What can hang from each mark:
ligegup: fumav morav
dumun: mabe nukir
lefo: mabe
fumav: ligegup nukir
nukir: dumun rame
rame: fazez
mabe: lefo
fazez: rame zisiv
zisiv: fazez

Each row was made from one small tree. The marks that hang from a mark follow it in brackets, in alphabetical order. Every link used is in the known rows. Write each row's tree.
Known rows:
ligegup[fumav[nukir[dumun[mabe] rame[fazez[zisiv]]]] morav]: [-0.05  2.48  3.19 -1.03  1.82  0.05 -2.61  2.17 -0.75  0.45 -0.46 -2.06
  0.29 -0.26 -1.90 -2.47  0.57 -1.78 -1.51  1.28]
fumav[ligegup nukir[rame]]: [ 0.11  3.85  1.37  1.32 -0.44 -1.76 -1.96  1.37  0.05  2.18 -1.46 -3.28
  1.30 -0.24 -0.72 -0.50  0.65 -0.24 -0.19 -0.65]
fumav[ligegup[morav] nukir[dumun[mabe[lefo]] rame]]: [ 0.58  4.06  3.35  0.41  0.79 -1.37 -4.51  1.19 -0.62  1.92 -1.92 -4.64
  2.07  0.17 -2.32 -1.86  0.73  0.34 -1.38  1.94]
dumun[mabe[lefo] nukir[rame[fazez[zisiv]]]]: [ 0.68  1.54  3.66  0.33 -0.53 -2.02 -5.14  0.99 -0.18  0.56 -0.45 -2.03
  1.14 -0.60 -1.41 -1.77  1.34 -1.15  1.18  1.06]
nukir[dumun[mabe[lefo]] rame[fazez[zisiv]]]: [ 1.79  0.27  3.89  2.06 -1.29 -1.22 -3.13  1.12 -1.20 -0.15 -0.72 -3.21
  0.17  0.90  0.25 -0.75 -1.59  1.37  1.27  4.18]
fazez[rame]: [-0.50  0.53  0.91  1.60 -1.07 -0.87 -0.86  0.19 -0.15 -0.34  0.78 -0.62
 -0.59  0.82  0.96  0.48 -2.38 -1.12 -1.00  0.46]
nukir[rame]: [ 0.34  0.24  0.46  0.82 -0.82 -0.71 -1.36  0.59 -0.45 -0.25  0.08 -2.02
  0.20  0.60  0.75  0.32 -0.89  0.64  0.49  0.82]
mabe[lefo]: [ 0.84 -1.12  2.02 -0.94  0.68  0.65 -2.20 -0.25 -0.35 -0.68  0.14 -0.20
  0.02  0.05 -0.51 -0.81  0.82 -0.66 -1.70 -0.04]
fazez[rame zisiv]: [-0.51  0.83  1.68  3.89 -1.53 -0.80  0.59  1.40 -0.09 -0.98  1.07  0.41
 -1.80  0.77  2.29  1.18 -3.23 -1.65 -1.12  1.50]
zisiv[fazez[rame]]: [ 0.33  0.80  0.77  1.28 -1.06 -1.18  0.62  0.93  1.07 -0.51  1.98 -0.07
 -1.43 -0.13  1.05 -0.40 -1.78 -2.12  1.36 -0.26]
ligegup[fumav[nukir] morav]: [-0.73  2.04  1.68 -2.46  2.66  0.79 -1.73  1.43 -0.24  0.43 -0.12 -0.64
  0.34 -0.69 -2.29 -2.37  1.64 -2.56 -2.57 -0.90]
lefo[mabe]: [-0.33  0.50 -0.93  0.33 -0.10 -0.60 -2.39 -0.21 -0.22  1.03 -0.04  0.35
  1.14  0.31 -0.45 -0.04  2.67  0.02 -0.88  1.53]
zisiv[fazez]: [ 0.68  0.44  0.13  0.19 -0.31 -0.57  1.24  0.78  1.18 -0.27  1.43  0.36
 -1.04 -0.69  0.35 -0.73 -0.10 -1.34  2.07 -0.57]
fumav[ligegup[morav] nukir[dumun[mabe] rame]]: [ 0.28  4.44  2.70  0.69  0.56 -1.58 -3.73  1.26 -0.54  2.15 -1.98 -4.58
  2.07  0.16 -2.15 -1.59  0.48  0.56 -0.74  1.95]
ligegup[morav]: [-0.18  0.49  0.46 -1.08  1.11  0.51 -0.62  0.29 -0.33 -0.71  0.51 -0.46
  0.11  0.02 -1.56 -1.34  0.52  0.66 -1.65  0.43]
dumun[mabe]: [-0.21  0.40  0.08  0.24  0.16 -0.59 -1.96 -0.01  0.56  0.68 -0.77 -0.37
  1.19  0.00 -1.19 -0.15  0.68  0.18  1.32  1.47]
fumav[ligegup[morav] nukir[dumun rame]]: [ 0.38  4.24  2.65  0.58  0.49 -1.30 -2.77  1.28 -0.81  1.82 -1.57 -4.40
  1.50  0.17 -1.57 -1.49  0.11  0.50 -1.43  1.22]
ligegup[fumav[nukir[dumun]] morav]: [-0.43  2.09  2.34 -2.48  2.77  0.87 -2.01  1.25 -0.64  0.53 -0.45 -1.23
  0.43 -0.43 -2.12 -2.41  1.01 -2.37 -2.62  0.22]
fumav[nukir]: [-0.72  1.93  0.78 -0.28  0.13 -0.64 -1.33  0.71  0.13  0.65  0.06 -1.12
  0.39 -0.55 -0.49 -0.55  0.81 -1.82 -1.00 -1.31]

Write each row's tree:
[-0.33  2.16  1.53 -0.09 -0.23 -2.07 -4.53  0.40  0.14  1.22 -0.77 -2.16
  1.87 -0.45 -1.20 -0.87  0.91 -1.09  1.80  1.01]  dumun[mabe nukir[rame]]
[ 0.09  2.29  2.24  0.96 -1.01 -2.47 -3.61  1.17  0.06  1.06 -0.53 -1.92
  1.13 -0.62 -1.04 -1.19  0.74 -0.72  2.42  1.10]  dumun[mabe nukir[rame[fazez[zisiv]]]]
[ 0.71  4.48  3.13  0.98 -0.05 -2.01 -3.35  1.63 -0.62  2.21 -1.84 -4.70
  1.77  0.00 -2.46 -2.14  0.55  1.13 -0.16  1.67]  fumav[ligegup[morav] nukir[dumun[mabe] rame[fazez]]]
[ 0.83  4.15  2.81  1.74 -0.80 -2.37 -2.90  1.43 -0.40  2.73 -2.19 -4.38
  1.70  0.00 -1.36 -1.21  0.21  0.71  0.96  1.36]  fumav[ligegup nukir[dumun[mabe] rame[fazez]]]
[ 0.09  2.18  1.98  0.21 -0.84 -2.50 -4.13  0.75  0.05  1.27 -0.67 -2.27
  1.57 -0.61 -1.50 -1.43  1.03 -0.50  2.42  0.72]  dumun[mabe nukir[rame[fazez]]]
[-0.17  1.85  2.11 -0.87  1.32 -0.18 -2.71  1.23 -0.37  1.33 -1.15 -1.85
  0.81 -0.18 -0.59 -0.98  0.25 -2.63 -0.27  0.69]  ligegup[fumav[nukir[dumun[mabe] rame]]]
[ 0.82  4.38  3.37  1.66 -0.26 -1.70 -1.89  2.04 -0.87  1.67 -1.37 -4.16
  0.77 -0.02 -1.43 -1.83 -0.05  0.86 -0.86  1.31]  fumav[ligegup[morav] nukir[dumun rame[fazez[zisiv]]]]
[ 0.86 -0.16  2.40 -0.25  0.65  0.05 -3.02 -0.59 -0.63  0.33 -1.14 -1.51
  1.01  0.58 -0.72 -0.59 -0.42  0.18  0.01  3.26]  nukir[dumun[mabe[lefo]]]
[-0.51  2.23  2.35 -2.38  2.83  0.66 -2.66  1.22 -0.47  0.74 -0.71 -1.35
  0.84 -0.43 -2.51 -2.47  1.21 -2.32 -2.17  0.73]  ligegup[fumav[nukir[dumun[mabe]]] morav]
[-0.57  2.13  1.90 -2.05  2.26  0.44 -2.38  1.74 -0.46  0.30 -0.07 -1.61
  0.44 -0.41 -1.91 -2.20  1.19 -2.24 -2.31 -0.48]  ligegup[fumav[nukir[rame]] morav]
[ 0.68  1.44  3.38 -0.44 -0.37 -2.03 -5.68  0.60 -0.19  0.79 -0.56 -2.40
  1.57 -0.58 -1.85 -2.01  1.61 -0.98  1.23  0.70]  dumun[mabe[lefo] nukir[rame[fazez]]]
[ 0.26  1.38  2.92 -0.72  0.24 -1.61 -6.06  0.22 -0.08  0.71 -0.67 -2.30
  1.89 -0.40 -1.56 -1.47  1.47 -1.54  0.61  0.98]  dumun[mabe[lefo] nukir[rame]]
[ 0.53  3.93  2.33  1.37 -0.28 -1.64 -2.33  1.05 -0.58  2.31 -1.92 -4.07
  1.41  0.14 -0.50 -0.57 -0.25  0.04 -0.33  0.94]  fumav[ligegup nukir[dumun rame]]
[ 0.13  1.47  2.83 -1.21  1.55  0.05 -3.48  1.12 -0.50  1.10 -1.13 -1.93
  0.83 -0.14 -0.77 -1.25  0.55 -2.85 -0.85  0.68]  ligegup[fumav[nukir[dumun[mabe[lefo]] rame]]]
[ 0.95  4.03  3.05  2.41 -1.04 -2.05 -1.45  1.84 -0.65  2.16 -1.70 -3.86
  0.69 -0.05 -0.30 -0.87 -0.41  0.42  0.25  0.99]  fumav[ligegup nukir[dumun rame[fazez[zisiv]]]]
[-0.25  1.59  1.88 -1.39  1.67  0.37 -1.41  0.94 -0.35  1.22 -0.96 -0.74
  0.31 -0.47 -0.56 -1.08  0.48 -3.00 -0.99 -0.20]  ligegup[fumav[nukir[dumun]]]
[-0.27  4.02  1.38 -0.02  0.93 -0.91 -1.40  1.16  0.11  1.87 -1.17 -2.15
  1.23 -0.63 -2.34 -1.63  1.69 -0.25 -1.72 -0.92]  fumav[ligegup[morav] nukir]
[-0.03  1.36  2.57 -1.61  1.96  0.39 -2.81  0.84 -0.27  1.23 -1.16 -0.94
  0.73 -0.43 -1.12 -1.40  1.00 -3.19 -1.10  0.28]  ligegup[fumav[nukir[dumun[mabe[lefo]]]]]
